Each row comes from the steps of one walk. Every step used is in the known rows, and no mark comes twice. Write the walk behind each row, first mark first.
(in the rows, 128 means zero)
Known rows:
piviv/pomom: [146 101 131 142 124  87 120 117 125 144 148 127 133 125 132 121 131 124
 126 125 121 126 116 127 133 133 106 121 126 112 125 117 125 114 146 126
 125 126 129 135 126 147 120 125 131 107 103 141 136  87 136 123 113 130
 139 128 117 115  91 128 130 123 137 131 138 128 122 112 129 116 124 133
 122 126 114 128]
piviv/pomom/buze: [136  93 154 137 128 123 122 125 130 154 148 134 125 108 137 123 123 102
 125 121 117 123 129 129 134 132 103 132 132 133 146 125 119 129 136 120
 117 137 138 132 129 131 124 134 119 121 109 149 139  94 137 139 121 121
 129 127 127 114  90 118 134 116 145 128 139 138 134 103 128 129 110 128
  90 126  96 138]
tapo/buze/buzisad/purod: [140 176  72 128 120 118 136 141 126  91 122 129 128 102 139 108 147 113
 130 138 125 113 131 124 130 123 144 122 134 137  91 113 125 132 118 117
 124 125 116 131 127 111 146 138 104 142 151 126 121 156 114 100 126 132
 120 128 126 144 147 114 135 144 119 120 119 121 115 124 135 138 132 132
  96 133 152 119]
piviv/giva/funab: [153 113  70 127 127 118 136 125 125  72 150 131 135 146 147  95 112 135
 139 121 130 133 121 124 143 134 150 127 135 118 165  91 126 117 163 136
 126  93 128 138 129 140 113 130 135 120 106 125 138  66 154 129 103 145
 144 122 125 113  92 128 119 123 130 125 136 158 116 121 125  96  97 135
 152 129 133 114]
ziku/gamamoz: [149  98 141 131 108 115 114 131 108 119 140 119 133 118 125 116 103 135
 112 110 113 128  87 118 127 130 138 122 124 104 118 132 140 133 145 132
 124 116 143 121 133 156 129 124 136 113  99 130 111 115 147 135 105 135
 134 131 133 119 101 126 138 121 122 118 107 148 126 127 125 113 106 130
  92 121 127 141]
purod/buzisad/kekud/pomom/piviv: [100 140 129 124 128 240 114 123 140 185  97 122 130 185 119 144  98 114
 121 160 132 133 182 130 128 121  95 137 102 120 121 166 125 133 109 135
 140 101 127 130 131 134 118 150 123 111 147 141 119 189 148 131 140 115
 111 116 128 146 168 144 129 140 132 127 144 126 158 139 119 118 108 128
 144  99 150 125]
kekud/buzisad: [144 187 116 126 121 139 128 131 117 100 130 126 119 138 124 138 111 144
 119 116 126 129 104 124 126 134 143 125 120 118 112 116 131 122 142 132
 128 127 133 126 121 141 109 137 135 116 118 123 123 125 132 124 112 133
 136 136 132 120 127 133 134 138 131 125 117 116 149 115 124 128 126 129
 137 132 129 127]
buzisad/kekud: [132 140 106 129 120 123 123 135 122 155 127 119 129 131 128 128 111 140
 115 145 106 127 100 127 123 121 123 132 107 128 122 131 148 126 134 137
 135 124 120 134 133 144 122 134 130 115 125 121 127 144 150 105 108 129
 133 125 126 136 131 130 126 126 120 124 124 133 141 121 129 118 121 132
 119 128 137 132]
buze/buzisad/purod: [134 142 103 129 120 137 129 129 119 111 117 120 119 129 132 115 141 135
 122 154 113 114 139 125 124 121 147 122 110 124  87 120 117 139 115 115
 132 133 127 122 123 119 144 142  93 132 118 126 120 166 100 104 122 126
 138 122 133 142 129 119 133 129 122 122 123 127 128 121 124 140 128 137
 110 133 135 123]
ziku/tapo/buze/pomom/piviv/giva: [127 110  88 124 140 114 136 124 145  92 141 134 153 113 117 118 135 121
 154 113 153 136 122 134 139 137 136 119 168 130 156 120 129 113 143 122
 106 119 143 136 136 132 151 122 168 164 120 124 135  89  95 152 123 126
 119 131 106  99 134 114 121 121 119 142 140 136  81 154 133 132 141 128
 145 138 136 124]
gamamoz/ziku/tapo/buze: [159 157  62 141 111 109 126 149 111 100 128 137 128 119 128 121 121 133
 111 118 125 133  77 125 126 129 165 124 159 111 118 105 161 120 123 138
 122 110 128 152 137 150 146 125 169 161 146 108 140 120 130 123 119 147
 136 128 112 110 147 112 145 128 113 129 104 131 113 142 139 117 113 131
 122 143 150 135]
tapo/buze/buzisad: [139 159 122 127 114  68 136 145 133  88 144 125 130  83 149 118 127 126
 125 119 124 111 121 126 141 127 144 120 117 134 103 124 114 129 119 124
 121 136 128 138 126 124 135 143  87 142 159 140 134 128 128 111 135 145
 114 130 124 123 112 123 135 136 120 124 111 133 108 121 138 127 137 125
 123 139 141 122]
ziku/tapo: [151 121 130 133 118 120 119 135 107  99 139 127 130 119 124 130 108 132
 119 123 108 126  77 123 130 134 165 129 128 103 124 108 155 130 141 130
 122 135 147 141 131 152 127 125 141 124 104 122 127 120 121 130 107 144
 140 127 118 107 115 117 136 113 111 133 110 141 117 123 130 132 118 134
 121 137 128 135]
buze/pomom/kekud/buzisad: [114 162 177 121 144  90 138 107 123 144 139 123 121 146 105 133 144 160
 128 136 128 146 110 130 119 133 131 127 113 136  86 121 123 113 144 137
 122 142 141 109 116 120 128 115 136 124 119 119 122 117 111 126 122 132
 135 144 137 112 110 143 133 130 130 128 146 116 125 130 125 140 160 111
 149 137 112 122]
ziku/tapo/buze/pomom/kekud/buzisad: [125 186 173 131 138  75 141 121 132 108 139 133 134 134  96 135 141 138
 129 128 136 143  96 131 131 137 156 122 161 133  89 108 147 117 139 132
 114 131 141 128 121 118 130 105 190 154 149 116 127 103 103 139 124 154
 120 147 124 103 153 133 129 134 117 135 127 103  97 138 136 157 162 115
 139 139 110 114]
purod/buzisad: [145 124 126 137 111 119 120 133 121 130 137 120 120 145 131 124  94 122
 125 126 113 112 145 123 151 131 130 126 111 117 131 132 130 126 138 131
 128 110 139 145 127 147 123 143  92 103 120 126 120 135 137 122 120 128
 117 119 134 127 120 138 138 137 116 125 108 135 139 119 129 119 105 130
 125 126 136 143]
kekud/buzisad/buze/tapo: [114 129 155 128 139 105 135 137 122  99 114 133 123 104 123 145 144 132
 131 110 130 123 138 126 135 129 148 123 132 135 170 124 133 139 125 122
 140 149 119 109 120 111 111 115 128 121 120 128 130 135 137 136 147 130
 144 131 139 140 153 137 112 136 119 125 107 125 143 128 133 135 146 132
 144 136 119 124]
buzisad/kekud/pomom: [127 153 142 128 124 170 118 137 127 165 126 116 134 149 133 125 118 143
 123 145 116 142 102 126 121 127 124 136  99 114 111 130 135 127 116 152
 139 120 116 125 132 146 112 139 117 114 141 142 130 148 159 115 121 120
 134 120 129 142 143 140 121 133 137 125 134 115 134 133 119 121 125 131
 141 111 137 130]
giva/piviv: [152 100 129 121 102  94 131 138 125 102 135 129 125 118 156 108 115 116
 132 115 124 117  96 122 117 128 124 130 121 116 138 132 135 140 134 132
 113 130 123 133 128 137 134 134 101 111 109 122 125 110 132 126 113 150
 122 134 129 123 105 128 137 120 134 128 119 139 138 104 138 117 111 130
 117 140 125 154]
piviv/pomom/kekud/buzisad/purod: [128 161 114 127 145 165 123  98 127 160 114 136 121 180 103 133 152 130
 120 158 133 137 136 129 121 128 112 118 140 121  83 106 137 113 151 120
 135 114 119 120 120 125 114 113 170 114 123 120 111  91 101 127 108 137
 138 139 127 132 141 136 133 127 141 117 153  89 151 121 124 144 129 124
 108 115  94 109]
purod/buzisad/buze/pomom/kekud: [ 98 114 213 130 130 100 136 116 132 159 126 125 123 130 126 138 132 119
 134 128 135 116 155 132 145 122 107 128 134 135 130 147 124 123 141 134
 137 142 132 120 126 111 121 111 117 101 122 127 107 143 101 134 137 119
 110 123 148 146 130 147 122 131 106 132 120 131 129 132 124 139 153 122
 148 136 126 132]
buzisad/kekud/pomom/buze: [127 133 164 132 127 201 118 133 130 168 111 124 126 145 129 129 119 128
 117 136 119 140 126 130 118 129 119 148 107 136 133 154 129 146 104 144
 140 137 116 118 134 131 113 147 121 124 153 147 139 155 174 123 128 123
 128 121 139 139 149 130 119 133 150 125 138 125 150 119 120 126 118 127
  99 106 125 140]
gamamoz/ziku/tapo/buze/buzisad/kekud: [132 182 101 146 123  71 126 149 125 107 111 126 123 137 128 147 133 143
 107 160 126 130 111 131 121 120 150 126 137 129  64 114 147 128  97 134
 136 116 117 144 133 116 148 129 161 172 173 117 141 164 124 111 131 139
 122 121 114 129 154 110 145 125 109 124 118 113 109 150 131 129 143 126
 121 127 150 124]
purod/buzisad/kekud/pomom: [131 131 168 132 122 173 117 129 139 159 113 115 124 190 122 133 112 121
 119 157 120 129 138 127 140 128 109 133  98 121 118 145 138 131 114 150
 144 103 114 134 133 132 111 146 130 102 151 146 124 173 156 118 131 122
 120 112 133 150 169 147 123 142 124 120 125 105 145 145 120 121 124 129
 139  97 151 134]
giva/piviv/pomom/kekud/buzisad: [137 121 176 119 129  90 128 105 143 133 131 142 122 176 130 128 135 124
 129 135 142 134 122 126 115 130  92 120 143 114 110 110 130 122 143 128
 119 118 120 130 118 118 120 113 157 111 131 133 121  69 110 144 127 158
 116 144 130 104  97 144 138 121 156 125 149 101 139 111 135 124 125 110
 130 115  79 127]
gamamoz/ziku/tapo: [156 147  89 147 119 121 121 138 101 107 127 130 120 132 123 126 125 155
 110 124 110 135  79 126 115 130 174 127 135 103 119 113 156 123 127 135
 130 120 142 140 131 154 135 122 161 149 108 110 137 124 124 122 121 136
 154 123 122 107 115 108 142 115 118 133 109 134 130 138 127 113 110 134
 132 141 138 138]
purod/buzisad/buze/tapo: [115  86 185 131 121  81 126 139 126 131 122 128 117 107 137 142 119 106
 135 116 119 106 156 127 156 126 128 120 123 135 195 136 137 143 121 120
 137 137 128 126 128 113 112 120 104 110 116 114 118 149 135 137 151 122
 123 116 140 135 140 138 118 134 103 128  92 140 143 130 135 130 136 133
 146 137 129 134]
buzisad/purod: [145 147  63 129 121 167 128 127 109 117 118 125 123 128 120 111 124 127
 126 129 113 125 118 123 119 124 136 126 121 121 125 113 148 133 137 126
 128 120 126 125 129 149 130 134 115 111 103 112 118 144 116 106  97 125
 149 129 127 145 140 123 127 133 127 122 123 132 142 113 128 132 110 141
  93 135 141 139]
tapo/buze/buzisad/kekud/pomom: [119 168 138 132 127 132 125 142 141 132 117 122 134 132 144 129 144 124
 121 147 131 132 124 127 129 127 130 132 108 139  85 136 114 131  92 138
 133 124 104 132 128 114 132 146 101 143 194 158 134 160 147 109 148 129
 110 121 131 145 157 136 126 142 135 118 134 107 115 138 127 132 146 123
 132 113 151 117]
tapo/buze: [150 134  70 126 111  98 132 146 119 108 145 127 141  91 142 111 112 118
 125  99 122 121 110 125 141 129 137 125 145 128 136 120 137 127 134 131
 116 115 126 141 131 146 128 136 125 126 142 121 130 105 138 108 117 140
 118 134 120 123 130 126 137 143 129 126 109 139 108 113 144 114 111 134
 116 141 144 129]

Which walk is each row?
[127 101  60 116 137 139 142 119 145 110 147 133 145 110 137 108 137 120
 155  97 147 135 161 133 143 131 112 123 154 140 186 124 103 114 146 123
 108 113 130 130 134 127 149 127 136 150 124 124 138  84 112 132 137 101
 113 133 114 116 123 120 118 136 135 140 150 137  92 144 132 123 136 123
 150 136 146 123]
tapo/buze/pomom/piviv/giva
[120 183 118 126 144 141 136 104 126 144 113 121 120 157  91 126 162 150
 129 152 129 144 134 130 113 130 130 124 125 136  83 111 131 120 138 126
 125 134 130 104 115 115 125 109 167 130 122 110 110 137  89 115 116 125
 144 141 132 136 160 139 125 136 130 126 155 100 135 128 119 154 155 119
 125 127 115 122]
buze/pomom/kekud/buzisad/purod
[ 93 137 141 116 140 208 121 124 141 171  99 121 127 163 128 148 131 141
 124 167 137 136 145 131 108 119 110 138  88 128  85 157 104 137  98 131
 143 132 124 120 126 118 140 146  99 154 163 149 127 191 133 122 153 114
 120 121 131 140 130 133 128 131 137 128 158 124 136 151 115 128 133 126
 152 100 143 119]
buze/buzisad/kekud/pomom/piviv
[126 129 112 123 133 124 134 129 138 123 136 131 147  90 105 130 133 116
 139 111 135 130 130 133 126 133 137 125 160 135 135 130 134 131 132 115
 107 136 147 137 134 139 158 117 146 168 127 126 133 131 102 141 126 135
 117 136 115 109 133 114 134 126 118 146 124 144  90 140 137 138 142 130
 131 142 137 124]
ziku/tapo/buze/pomom/piviv
[106 142 153 126 145 111 127 107 132 156 130 143 126 151 133 150 136 130
 128 130 151 129 123 132 132 125  96 125 154 118 123 125 132 114 154 122
 143 132 119 122 123 120 104 109 155  97 129 133 115  93 112 150 126 142
 123 137 133 138 121 148 130 126 135 122 138 106 147 121 123 132 148 123
 128 132  87 110]
piviv/pomom/kekud/buzisad/buze
[128  92  49 109 131 179 126 121 131 110 142 135 130 122 134 118 112 134
 138 118 135 129 154 130 129 130 119 130 129 109 183 137 107 115 150 117
 128 111 138 133 133 148 126 140 118 135 109 112 130  89 128 140 118 112
 128 127 121 108  98 121 123 119 140 135 147 150 132 124 123 112  99 131
 150 125 140 127]
pomom/piviv/giva
[122 117 128 115 129 141 136 119 131 147 136 126 136 100 116 129 130 137
 136 114 134 134 140 131 115 130 110 132 115 136 131 145 104 122 133 122
 117 142 152 120 125 137 142 123 106 146 103 124 131 133 113 123 127 109
 132 133 124 115  97 124 130 120 131 141 142 150 120 131 125 123 131 129
 145 145 139 128]
buze/pomom/piviv
[147 208  56 129 128 184 128 128 115 115 102 127 122 147 108 126 131 136
 122 141 122 129 135 123 120 126 149 128 129 124 104 111 140 129 139 125
 129 112 122 118 120 132 120 138 138 116 116 111 108 148 114 116 110 136
 145 136 135 141 173 126 134 142 128 115 127 102 149 120 124 139 119 137
 108 126 129 124]
kekud/buzisad/purod
[121 172 157 129 144 123 142 127 133 113 120 127 129 106 123 134 148 139
 139 110 145 130 120 132 124 129 132 135 140 141 107 132 126 130 136 130
 128 150 121 112 119 120 112 116 124 111 109 126 123 147 111 139 135 125
 138 136 141 156 139 141 122 136 119 129 119 114 121 129 121 142 170 126
 135 138 122 120]
kekud/buzisad/buze/pomom
[128 118 146 132 133  93 142 128 127 131 137 125 135  76 137 126 140 128
 145 101 133 123 113 128 131 124 119 133 130 139 136 133 125 132 132 133
 122 157 124 117 125 127 131 117 111 110 106 122 124 141 108 129 127 118
 137 127 140 150 115 133 116 127 117 132 119 136 110 134 122 134 160 132
 139 146 138 133]
buzisad/buze/pomom
[134 172  99 127 130 160 133 133 124  98 116 132 125 112 132 143 116 130
 125 108 140 120 127 128 134 126 137 134 144 121 124 129 139 136 139 128
 137 136 116 123 121 127 108 132 117 105 117 131 114 135 126 135 127 139
 130 136 140 148 148 136 129 132 127 120  99 121 147 120 128 131 136 129
 132 134 116 121]
kekud/buzisad/buze
[103 164 131 113 145 161 142 124 143 135 117 132 135 103 110 146 140 128
 145 110 156 129 167 134 116 126 113 137 146 143 120 147 119 129 135 121
 125 150 133 106 118 120 127 123 127 134 112 115 116 158  95 150 149 116
 129 141 137 151 142 133 127 134 124 134 131 123 132 136 126 138 155 125
 149 131 129 113]
kekud/buzisad/buze/pomom/piviv
[115  81 148 127 132  84 134 142 113 109 131 128 125  89 142 135 144 124
 136 103 125 117 134 127 131 128 140 123 124 130 174 132 129 139 121 123
 132 158 125 119 123 121 120 114 115 122 111 122 127 124 140 124 137 128
 142 126 140 135 132 130 111 131 117 127  97 151 130 128 132 126 136 137
 139 145 130 133]
buzisad/buze/tapo
[130 113 140 133 112 125 126 141 133 131 122 127 123 111 140 130  89 105
 130 118 131  98 154 126 153 122 120 129 136 121 133 144 137 133 132 130
 140 129 126 139 132 132 110 135 115  87 117 132 112 152 123 137 127 125
 116 119 142 155 144 136 132 133 104 123  96 135 149 127 128 125 125 136
 131 132 138 132]
purod/buzisad/buze
[104  79 237 140 133 173 120 136 138 175 108 120 116 165 123 139 124 109
 127 154 108 133 181 129 138 130 121 135 101 159 159 150 127 146  92 139
 142 133 118 118 134 103 112 133 123 121 157 151 138 171 173 126 161 110
 118 112 141 130 175 137 115 140 125 126 122 125 158 139 125 132 124 124
 127  99 128 135]
purod/buzisad/kekud/pomom/buze/tapo
[130 117 171 130 122 113 129 136 122 117 139 125 114  86 136 126 115 128
 117 131 119 114 131 130 125 126 140 139 111 139  99 142 101 143 111 119
 128 159 146 123 123 118 138 144  72 140 134 148 135 147 132 129 146 130
 121 127 147 121  89 114 143 115 129 127 125 141 140 111 125 135 117 124
 105 136 126 134]
pomom/buze/buzisad
[130 151  79 134 126 116 137 138 128 132 126 135 135 110 111 126 149 141
 130 117 140 143 124 132 110 126 133 129 166 130 120 122 131 120 116 127
 110 123 142 137 131 132 169 113 168 184 132 110 141 138 105 131 139 131
 130 131 106 112 142 105 140 129 120 143 133 133  95 157 136 124 131 125
 138 148 151 125]
gamamoz/ziku/tapo/buze/pomom/piviv
[123 178 127 124 119  68 131 147 138 127 126 119 132 113 141 130 128 123
 122 151 127 119 118 131 135 120 125 129 118 145  80 125 129 131 114 131
 128 124 115 136 130 113 134 145 113 134 173 132 134 167 138 100 116 136
 106 126 124 133 143 124 135 134 109 119 133 125 114 127 137 133 141 128
 113 120 144 117]
tapo/buze/buzisad/kekud
[160  61 150 127 113  85 123 119 141 117 144 137 128 136 155 116 130 105
 134 120 130 118 110 123 120 129  92 125 137 111 145 118 129 124 137 124
 113 119 120 141 128 133 135 125 115 103 105 133 129  82 125 130 112 148
 122 130 117 116  89 127 128 116 144 127 139 129 121 109 138 115 116 130
 118 129 106 141]
giva/piviv/pomom
[129 104 193 141 130  88 124 116 138 131 147 129 121 110 144 126 135 114
 127 134 125 116 139 133 133 130 106 126 116 134 118 130  90 126 119 112
 127 154 141 130 125 113 131 139 101 135 135 165 142 109 133 139 143 128
 124 125 129 116  76 119 139 116 140 130 145 133 125 115 119 135 125 124
  98 123  94 128]
piviv/pomom/buze/buzisad
[141 178  40 142 121 131 133 142 115  91 108 136 119 124 127 124 161 133
 116 149 129 128 108 128 120 121 173 117 152 124  79 100 147 133  98 124
 124 112 117 141 129 130 165 128 164 179 157 109 130 172 100 109 133 142
 139 123 112 138 167 102 142 133 113 124 112 111 117 147 131 139 121 137
 107 134 155 119]
gamamoz/ziku/tapo/buze/buzisad/purod
[ 91  99 207 129 152  75 129 110 130 148 126 139 118 133 123 155 157 135
 129 131 136 134 144 131 129 131 108 114 145 134 148 116 129 118 138 113
 147 145 119 112 116 108 108  96 168 122 135 140 126  82 123 152 149 127
 137 137 140 125 126 150 109 124 134 126 138 110 138 123 127 140 153 121
 152 131  88 110]
piviv/pomom/kekud/buzisad/buze/tapo
[124 147 142 124 127  84 122 135 128 134 128 111 126 131 134 145 120 152
 113 166 119 123 117 129 124 118 125 128  90 128  70 135 121 133 118 136
 137 142 127 129 125 118 127 140  94 128 146 128 136 175 139 106 126 132
 122 121 127 135 107 128 135 122 114 125 132 132 132 131 123 135 137 126
 130 121 138 128]
buze/buzisad/kekud
[150  58 164 130 115  97 126 117 142 123 135 140 125 119 151 112 126  90
 136 114 132 116 125 127 110 129  90 134 143 131 148 126 122 139 127 119
 113 136 129 136 133 116 132 128 131 113 112 148 141  84 129 144 121 143
 111 131 130 115  94 117 136 114 153 127 134 138 133  92 138 122 102 125
  89 127  79 147]
giva/piviv/pomom/buze
[161 139 102 135 111  98 128 148 123  93 142 130 138 107 128 121 100 115
 121 109 121 122  93 125 143 134 164 122 154 118 123 108 164 132 130 127
 118 121 132 147 134 152 132 125 161 140 138 126 130 112 123 130 106 155
 122 133 120 110 140 114 139 130 113 128  96 133  99 126 142 135 119 135
 116 147 129 131]
ziku/tapo/buze
[ 95 130 170 121 145 107 134 128 118 129 109 135 119 126 126 154 145 143
 123 119 138 131 141 129 125 127 142 119 135 142 152 126 132 132 134 121
 142 154 120 107 117 108 108 103 145 126 139 109 116 122 128 137 146 134
 132 137 144 123 132 144 116 129 122 124 115 118 145 128 131 138 155 118
 154 139 111 123]
pomom/kekud/buzisad/buze/tapo
[ 98 104 118 120 141 227 114 114 152 147 109 125 130 204 126 132 105 121
 135 162 143 134 178 131 141 126 105 132 119 117 157 154 113 116 128 140
 147  86 119 133 138 127 114 148 142 117 137 135 125 136 142 138 141  92
 108 109 121 135 166 141 116 129 133 127 156 114 150 151 117 112 116 127
 165  89 147 127]
purod/buzisad/kekud/pomom/piviv/giva
[118  98  97 111 144 141 135 111 138 110 147 126 134 123 118 120 142 143
 151 117 142 135 156 133 128 133 113 125 120 133 169 137  97 107 153 124
 120 122 143 119 129 137 134 127 123 140  99 120 137  92 107 138 123  97
 134 126 116 112  95 120 110 119 137 142 155 146 113 140 121 116 129 127
 155 138 138 130]
buze/pomom/piviv/giva
[125  64 166 124 119 116 126 145 112 127 138 126 121  85 129 124 124 124
 126 109 102 124 142 129 130 132 155 132 114 150 190 130 121 141 115 118
 123 155 142 117 129 112 121 122 109 142 118 130 141 117 154 128 130 118
 139 127 133 111 105 115 121 123 134 135 113 156 139 110 135 126 118 130
 112 138 119 148]
pomom/buze/tapo
[128 110  68 116 143 234 125 119 132 122 136 130 131 158 134 113 131 134
 144 116 150 140 139 128 124 134 115 129 127 111 177 139 100 119 136 129
 127 109 128 127 134 152 124 141 120 140 125 142 134  97 140 142 133 103
 132 121 124 124 111 125 113 118 153 136 154 131 132 139 114 115 107 127
 169 116 139 127]
kekud/pomom/piviv/giva
[111  89 183 133 138 174 120 139 125 164 108 120 122 141 124 133 142 130
 126 137 112 147 145 130 118 131 130 138  85 149 167 134 126 144  92 137
 139 145 120 108 132 114 115 126 131 140 155 145 152 166 181 122 147 108
 134 120 133 129 156 128 110 131 140 128 135 127 141 124 122 132 129 127
 121 109 122 140]
buzisad/kekud/pomom/buze/tapo
[108 119  72 120 145 243 115 121 141 149 118 127 138 171 129 128 123 132
 136 145 141 147 144 131 120 131 105 130 120 119 160 147 116 117 124 137
 141 101 114 123 138 145 122 147 145 134 138 135 132 126 149 132 130  97
 128 117 114 134 139 136 110 124 151 130 160 124 138 144 112 109 110 128
 152  99 141 123]
buzisad/kekud/pomom/piviv/giva
[144   4 210 130 123  71 128 126 138 120 146 140 120 116 145 116 149  93
 140 117 120 122 148 127 115 131  97 122 134 146 188 120 119 145 116 112
 116 144 130 128 125 107 134 109 114 135 117 137 147  87 143 143 141 134
 125 129 124 106  91 122 115 118 148 132 132 148 128 105 143 127 112 127
 106 132  81 147]
giva/piviv/pomom/buze/tapo
